Each row comes from the steps of one path. Every step used is in the known rows, and no mark comes twice. Write the path behind each row, first mark first.
(in the rows, 128 means zero)
Known rows
a, w, k, l, q: [107 130  96 171 110 140 172 183 109 122 162  92 113 131 111 114 137 100
 143 142 103 115  89 151 119 165 161 141 104 190 115 104 135 140 131 134
 113 101 107  44  99]
b, j, n, t, v, f: [169 127 131 102 138 128 103 109 123 141 178 115  98 126  89 179  99  96
 144 141 152 116  58 124  94 182 165 133 161 154 124 169 117 131 145 107
 150 154 127  36  92]
n, j, b: [137 174 113 111 130 118 181 146  99 143 157 108 116 135 111 132 108 104
 123 105 116 118  57 104  94 184 143 144 156 171 113 179  97 115 162 161
 143 112 111  69 111]
q, l, k, w: [114 135 121 152 115 125 177 152 102 128 152  83 111 148 126  84 158 102
 142 118 114 112  96 153 116 185 176 139  96 192 133 122 126 110 149 153
 117 123 102  26  94]
u, p, q, l, k, w, a, y: [ 41 106 130 155 113 129 167 149 104 129 145  97 137 155 111  72 180 119
 141 103 123 120  96 158  91 213 150 161 113 222 104 147 102 116 136 178
  87 123 120  25  73]
t, v, f: [139 122 128 109 146 135 120 125 157 124 196 123 132 136 104 150 131 102
 149 115 146 118  88 112  96 172 151 143 163 171 123 140  96 130 140 121
 150 148 121  31 111]
l, k, w, a, y: [ 39 146 116 146 118 128 154 136 127 139 153 112 126 148 112  99 148 111
 137 114 114 113  87 148  83 194 133 160 128 183 108 156 106 131 138 127
  89 103 113  42  66]
k, l: [116 104 108 139 127 136 153 155 116 132 175  96 135 122 116 122 131  96
 135 130 111 122  92 136 129 183 153 135 111 137 130 136 122 118 150 138
 125 114 101  51 124]
w, a, y: [ 49 123 120 132 123 119 140 145 145 140 174 116 140 141 107 143 134 116
 128 118 120 125  75 127  89 186 116 159 162 166 103 159  96 122 136 136
 105 107 118  46  83]
p, q, l, k, w: [ 86 130 111 161 122 132 178 142  89 115 148  75 104 154 132  81 161 108
 143 114 124 118  97 155 120 188 187 150  91 224 129 123 124  98 140 170
 126 126 114  15  95]
m, g, e: [131 103 125 129 129 129 158 120 145 111 149  92 134 140  79 183 132 105
 142 149 111 128  72 120 112 159 112 126 138 156 138 139 115 126 138 139
 135 109 126  41 120]
p, q, l, k, w, a, y, d: [ 53 138 134 150 131 131 181 143 121 124 129  90 130 149 130  73 174 117
 141 129 123 116  98 140  78 193 157 164 130 237 113 165 117  94 150 163
 108 120 114  17  55]
m, h: [ 92 100 109 138 142 108 190 126 125 135 151 118 151 128 116 163 118  93
 117 129 139 113  86 122  91 164 153 142 138 142 124 144 110 121 142 141
 140 128 106  53 119]
l, q, p: [103 100 118 131 136 134 184 184 100 124 164 108 120 146  96 157 144 119
 140 136 110 128  74 125 108 181 121 147 170 194 102 100 117 122 140 171
 122 152 114  29  98]
f, v, t, n, j, b, z: [130 154 102  74 151 110 162 100  85 128 177  91 169 123  94 117 108  99
 130  98 155 123  73 109 101 141 147 142 217 143 115 182  76 122 156 172
 137 100 130  92 120]
n, t, v: [120 138 125 136 144 149 142 123 126 147 175 112 132 124 105 145 112 123
 132 140 140 127  59 125  82 160 140 118 158 171 139 145 103 107 142 142
 146 145 107  54 104]
a, w: [ 85 162 123 128 124 117 131 140 141 124 181 110 127 128 124 153 120 113
 146 139 106 119  90 139 122 158 160 126 112 158 121 127 115 112 145 132
 123 111  94  42 105]
n, j, b, z, d, y: [101 174 103  68 133 140 163 126  91 152 146 106 128 132 113 147 133 126
 106  79 136 121  68 119  79 168 151 158 179 147  86 153 109 119 159 164
 112 101 117  44 100]
t, v, f, h, m: [136 123 110 108 151 115 156 123 153 119 190 150 140 116  97 142 133 114
 144 123 168 127 106 123  84 121 180 146 143 165 113 152 106 124 150 115
 124 144 148  24 111]
h, f: [132 127 107 122 124 126 145 130 149 117 176 116 128 147 111 161 130 111
 132 132 111 116  77 117 114 181 168 149 147 161 123 142 107 117 132 107
 126 128 125  52 124]
h, m, g: [ 85 114 109 112 145 127 178 144 150 115 170  98 147 126  75 143 124 124
 131 132 150 131  88 130 102 126 166 143 148 139 128 150 113 119 161 140
 117 132 133  44 108]
f, v, t, n, j, b: [143 165 113  95 144 105 179 130 104 122 164 105 143 126 107 113  84  82
 127  97 160 118  66 118  79 149 140 141 188 162 129 182  73 103 156 156
 157 113 122  85 121]
z, b: [ 88 144  91 118 129 129 159 157 127 136 177 112 151 140 111 130 123 123
 138  85 115 125  75 122 118 173 168 159 133 169 103 160 108 122 146 145
 140 111 104  56 129]
g, m, h, f, v: [121  99  89 126 140 103 153 125 166 120 149 155 147 141 108 155 107  93
 116 116 148 113 105 122  86 142 157 149 165 155 117 169  97 128 122  70
 126 127 157  87 146]
g, e: [134 109 120 132 128 126 149 131 127 125 153 110 110 137 104 177 133 105
 141 150 107 132  80 122 108 170 118 129 136 161 119 129 116 121 124 139
 148 106 114  44 109]
u, p, q, l, k, w, a: [ 76  97 117 156 130 121 163 141  98 133 151  99 156 146 107  73 157 117
 149 102 106 117  82 149  99 209 178 158  99 234 115 137 103 115 134 185
 108 151 128  20 111]
g, m, h, f, v, t, n, j: [152 131 111 113 156  92 158 115 133  99 156 140 147 136 122 145  77  71
 111 134 175 118  79 113  70 141 139 147 208 140 135 182  90 112 122 106
 126 104 148  99 146]
n, t, v, f, h, m, g: [140 119 116 111 154 127 163 101 173 116 176 128 158 113  66 157 120 125
 140 146 179 127  85 120  86 114 170 124 132 156 144 171 107 125 173 118
 119 153 157  27 137]
w, k, l, q: [119 101  89 170 114 142 186 189 101 128 160  88 118 138 104 113 141  99
 135 134 114 120  81 143 109 171 155 153 127 190 115 108 130 143 129 145
 123 111 115  46 104]
t, n, j, b, z, d: [129 178 106  75 147 139 161 121  68 138 168  89 147 134 119 130 109 114
 116  78 119 126  61 115 105 150 149 167 200 137 101 158 102 115 159 189
 136 114 104  65 107]
p, q, l, k, w, a: [ 71 118 103 162 133 121 162 132 106 127 153  92 136 148 120  84 141 112
 143 102 108 117  79 139 111 199 175 163 104 239 117 137 111 104 131 166
 119 140 135  13 108]
p, q, l, k: [ 69 111 108 150 116 125 159 147 100 110 157  75  96 152 133  89 152 120
 151 102 138 124  92 131 116 194 164 154 126 236 124 117 119 113 132 173
 130 120 110  19 111]
z, b, j: [ 90 145 102 110 116 109 156 153  95 132 179 104 142 148 110 155 118 106
 140 105 122 127  64 147 131 181 173 163 132 151 101 181 112 125 138 159
 132  94 119  49 105]
f, v, t, n, j, b, z, d, y: [107 161 101  53 145 127 162 109  98 131 153 105 155 122 109 130 112 105
 108  70 179 123  77 130  65 134 150 155 210 139 102 156  85 108 154 160
 126 100 126  60 110]
n, t, v, f, h, m, g, e: [173 105 123 118 149 134 158  89 170 111 155 134 135 115  60 180 126 118
 146 168 163 133  86 115  88 123 135 112 127 160 141 162 114 130 152 109
 135 138 160  26 134]
w, k, l, q, p: [114  90  98 159 124 145 193 190  91 130 163  95 111 141  85 133 141  95
 143 129 105 127  80 136 111 196 127 155 137 182 107 101 141 135 129 155
 112 124 120  36  93]
g, m, h, f, v, t, n: [111 103 102 125 161  95 150 110 150  99 157 137 162 128 121 156  84  75
 130 119 177 115 105 126  78 122 166 148 198 133 135 163  87 106 127  90
 140 119 136  84 136]
j, b, z, d: [104 152  93  81 145 139 152 119  98 146 166  90 152 128 113 138 140 130
 124  79 108 122  81 111 118 147 171 158 163 132  92 153 103 122 172 165
 143 123  89  54 103]
q, p: [ 96 110 120 121 140 125 160 153 115 134 179 109 123 140  95 167 131 106
 142 125 112 132  76 121 109 191 125 144 152 154 112 124 120 112 140 157
 124 134 112  35  99]
u, p, q, l, k, w, a, y, d: [ 59 118 147 142 127 132 183 152 114 130 126  97 150 148 117  63 193 122
 145 126 121 116 103 150  66 203 160 158 125 232 108 165 109 105 152 183
  96 132 106  24  56]

Which path is each row?
[106 123  98 123 140 103 181 141 129 126 174 134 138 118 105 148 130 124
 132 132 148 133  97 134  91 116 181 146 127 153 111 148 116 114 151 137
 112 125 133  37 111] | f, h, m
[153 116 113 116 131  90 138 116 157 120 186 132 144 133 110 175 140 104
 145 132 136 119  92 116 110 157 164 145 115 171 123 152 106 129 156 121
 128 126 133  17 153] | v, f, h
[188 130 125 110 131 101 118  90 116 135 172 127 119 122  94 192 106  92
 147 136 147 113  54 129  91 160 170 133 139 164 128 179 118 130 149 107
 128 144 140  28 110] | b, j, n, t, v, f, h
[ 73 134 102  79 134 141 142 126 113 144 161 104 140 133 115 165 149 133
 115  93 139 128  85 135  90 154 160 156 170 137  91 118 117 118 146 151
 105 107 111  25 101] | b, z, d, y
[131 116 118 107 152 121 166 110 170 103 183 125 166 121  72 146 131 113
 145 120 170 122  93 122  89 113 168 140 146 160 134 163 104 129 162 117
 112 146 157  24 122] | t, v, f, h, m, g
[ 83 169 101 153 114 114 143 142 139 132 183  99 107 137 106 155 114  98
 145 130 111 123  80 143 102 162 168 146 104 164 114 128 131 129 121 127
 125  83 108  45  84] | a, w, k
[138 158 131 117 133 119 162 149  89 122 178 101 123 145 120 143  89  90
 122 126 134 130  48 130  90 173 121 154 191 166 131 143 105 106 128 178
 126 107 126  61 118] | t, n, j
[ 92 143  97  99 139 128 158 113  91 151 171  91 152 128  97 145 135 124
 143  97 110 120  85 107 124 163 170 147 175 149  98 165  99 129 167 165
 133 112 108  61 102] | j, b, z
[123  96 105 115 151 101 174 100 146  95 165 121 175 126 113 146  95  71
 125 119 179 110  95 131  83 135 165 144 183 136 145 150  80 105 128 111
 151 130 130  72 137] | m, h, f, v, t, n
[138 128 116 118 122 110 129 128  89 152 153  93  87 126  96 190  91 106
 128 158 128 122  41 139 105 177 170 128 139 136 124 168 133 116 149 130
 136 131 110  53  91] | b, j, n, t
[141 149 130 109 145 107 157 132 103 109 182  95 136 133 123 140  97  87
 124 143 155 128  54 120  88 161 132 142 189 146 139 150  96 102 138 172
 135 103 108  65 119] | v, t, n, j
[158 125 123 118 140 109 135 107 152 120 190 137 154 131 107 160 136 102
 150 116 142 117  84 117  94 152 155 141 140 183 127 152  98 128 145 119
 129 139 135  23 131] | t, v, f, h
[125 106 103 133 134 116 182 112 146 120 154 130 148 139 115 170 121  94
 116 133 127 104  85 112  98 178 169 149 141 145 127 151 109 121 132 103
 132 134 125  59 130] | m, h, f
[146 155 102 111 156  96 179 113 122 115 135 143 140 128 116 135  68  70
 117  99 165 108  83 102  67 146 157 150 202 149 125 208  79 109 149 104
 146 111 142 105 135] | g, m, h, f, v, t, n, j, b
[103 117 105 120 141 107 188 127 148 110 166 112 163 122  79 152 129 121
 135 129 151 128  87 131  99 110 170 141 129 150 132 159 113 119 166 138
 101 126 145  34 124] | f, h, m, g
[155 141  98  96 142 113 147 115 117 139 171 147 122 111  83 155  96 114
 143 112 169 124  73 131  90 133 208 149 133 152 102 199 127 132 157 102
 128 143 152  39 102] | z, b, j, n, t, v, f, h, m
[123 164 110  84 152 116 162 101  73 131 177  84 157 123 106 135 112 102
 134 110 138 121  67  98 108 159 157 145 211 136 114 179  89 117 163 182
 133  95 108  79 108] | v, t, n, j, b, z
[ 80 149 139 130 142 127 173 143 144 143 145 113 156 136 114 122 158 110
 127 152 108 116  87 137  69 172 147 155 144 173 111 179 109 100 161 140
 110 121 109  39  56] | k, w, a, y, d
[148 141 122  97 145 101 156 131 115 106 183 102 150 134 111 123  95  82
 120 131 171 129  63 130  81 144 123 139 192 153 141 156  82 106 129 159
 139 107 128  78 132] | f, v, t, n, j
[151 127 127 113 147 142 117 114 161 138 191 127 124 125  97 157 120 116
 141 146 156 123  80 111  94 173 151 124 149 169 133 149 100 124 152 119
 157 154 121  32 128] | n, t, v, f
[162 103 125 113 147 128 161  97 167  99 161 132 144 124  66 171 135 106
 152 142 154 128  94 115  90 122 134 128 139 162 132 153 111 135 143 109
 127 129 161  24 117] | t, v, f, h, m, g, e
[168 129 121 124 141 116 132  97 154 132 184 139 145 122 103 169 125 113
 144 142 151 121  76 115  91 152 156 125 127 180 136 161 101 123 156 118
 135 145 134  23 146] | n, t, v, f, h
[124 165 105  88 137 123 163 117  77 150 171  93 142 133  98 136 129 118
 127 107 113 122  64  97 116 175 147 146 184 152  99 180 101 133 163 176
 123  99 121  76 110] | n, j, b, z
[176 145 109 104 130 108 125  98 117 139 171 134 134 125  94 174 101 101
 150 105 143 113  53 125 100 163 184 145 132 172 116 198 118 134 154 107
 133 136 140  36 122] | z, b, j, n, t, v, f, h
[132  93  91 118 131 109 178 115 160 118 158 137 164 138  98 145 118  89
 112 115 150 107  93 129  88 155 155 146 147 158 127 155  90 128 123  91
 137 138 151  76 146] | m, h, f, v
[142 141 128 124 135 135 128 116  86 151 161 100 106 123  96 169  88 102
 135 133 135 119  37 139  82 169 155 126 172 154 128 164 121 114 136 129
 138 144 112  59  66] | b, j, n, t, v
[100 171 110  63 148 132 162 111  86 133 151  98 144 123 120 146 113 108
 113  82 162 121  71 120  71 152 159 157 205 131 100 153  99 104 162 169
 121  95 106  45  98] | v, t, n, j, b, z, d, y
[165 124 107 107 153 120 142 111 142 137 169 146 112 103  86 156 106 120
 138 132 169 123  84 116  71 123 192 133 142 156 117 163 124 124 159  92
 130 163 142  35 107] | j, n, t, v, f, h, m
[ 75 136 102 146 136 121 151 127 121 143 157 114 145 139 109  97 127 110
 144 113  98 111  76 138  92 190 161 157 114 194 118 144 106 130 137 134
 109 129 120  37 103] | l, k, w, a
[ 80 143 144 140 124 126 180 154 134 137 133  98 137 143 125  78 173 111
 139 134 115 110  96 138  74 192 146 154 135 204 117 167 118 106 160 146
  98 118 103  27  52] | q, l, k, w, a, y, d
[187 127 120 119 141 114 121  92 141 140 169 133 124 116  96 174 109 105
 145 124 144 112  63 111  81 153 166 129 140 175 131 163 115 126 154  98
 134 157 129  33 127] | j, n, t, v, f, h
[ 98 116 119 139 109 119 157 159 113 125 162  83 105 146 126  94 147 113
 150 106 131 117  91 129 113 192 150 141 133 199 129 117 121 125 141 155
 120 117  97  31 107] | q, l, k
[164 127 112 100 143 107 140 108 119 134 171 141 106 109  84 172 101 107
 140 144 173 124  77 135  82 129 196 138 141 144 114 181 127 127 154 102
 124 150 152  30  90] | b, j, n, t, v, f, h, m
[135 174 122 108 146 111 180 131  93 123 162  98 130 126 118 129  86  86
 131 108 143 118  59 107  87 167 150 144 185 155 128 178  86  99 165 169
 154 108 101  71 108] | v, t, n, j, b
[ 89 151 110 144 126 132 167 137 105 131 153 100 112 146 121  98 147 106
 144 124 113 112  94 153 100 177 174 143 103 179 128 131 119 125 144 136
 116 116  99  41  91] | l, k, w
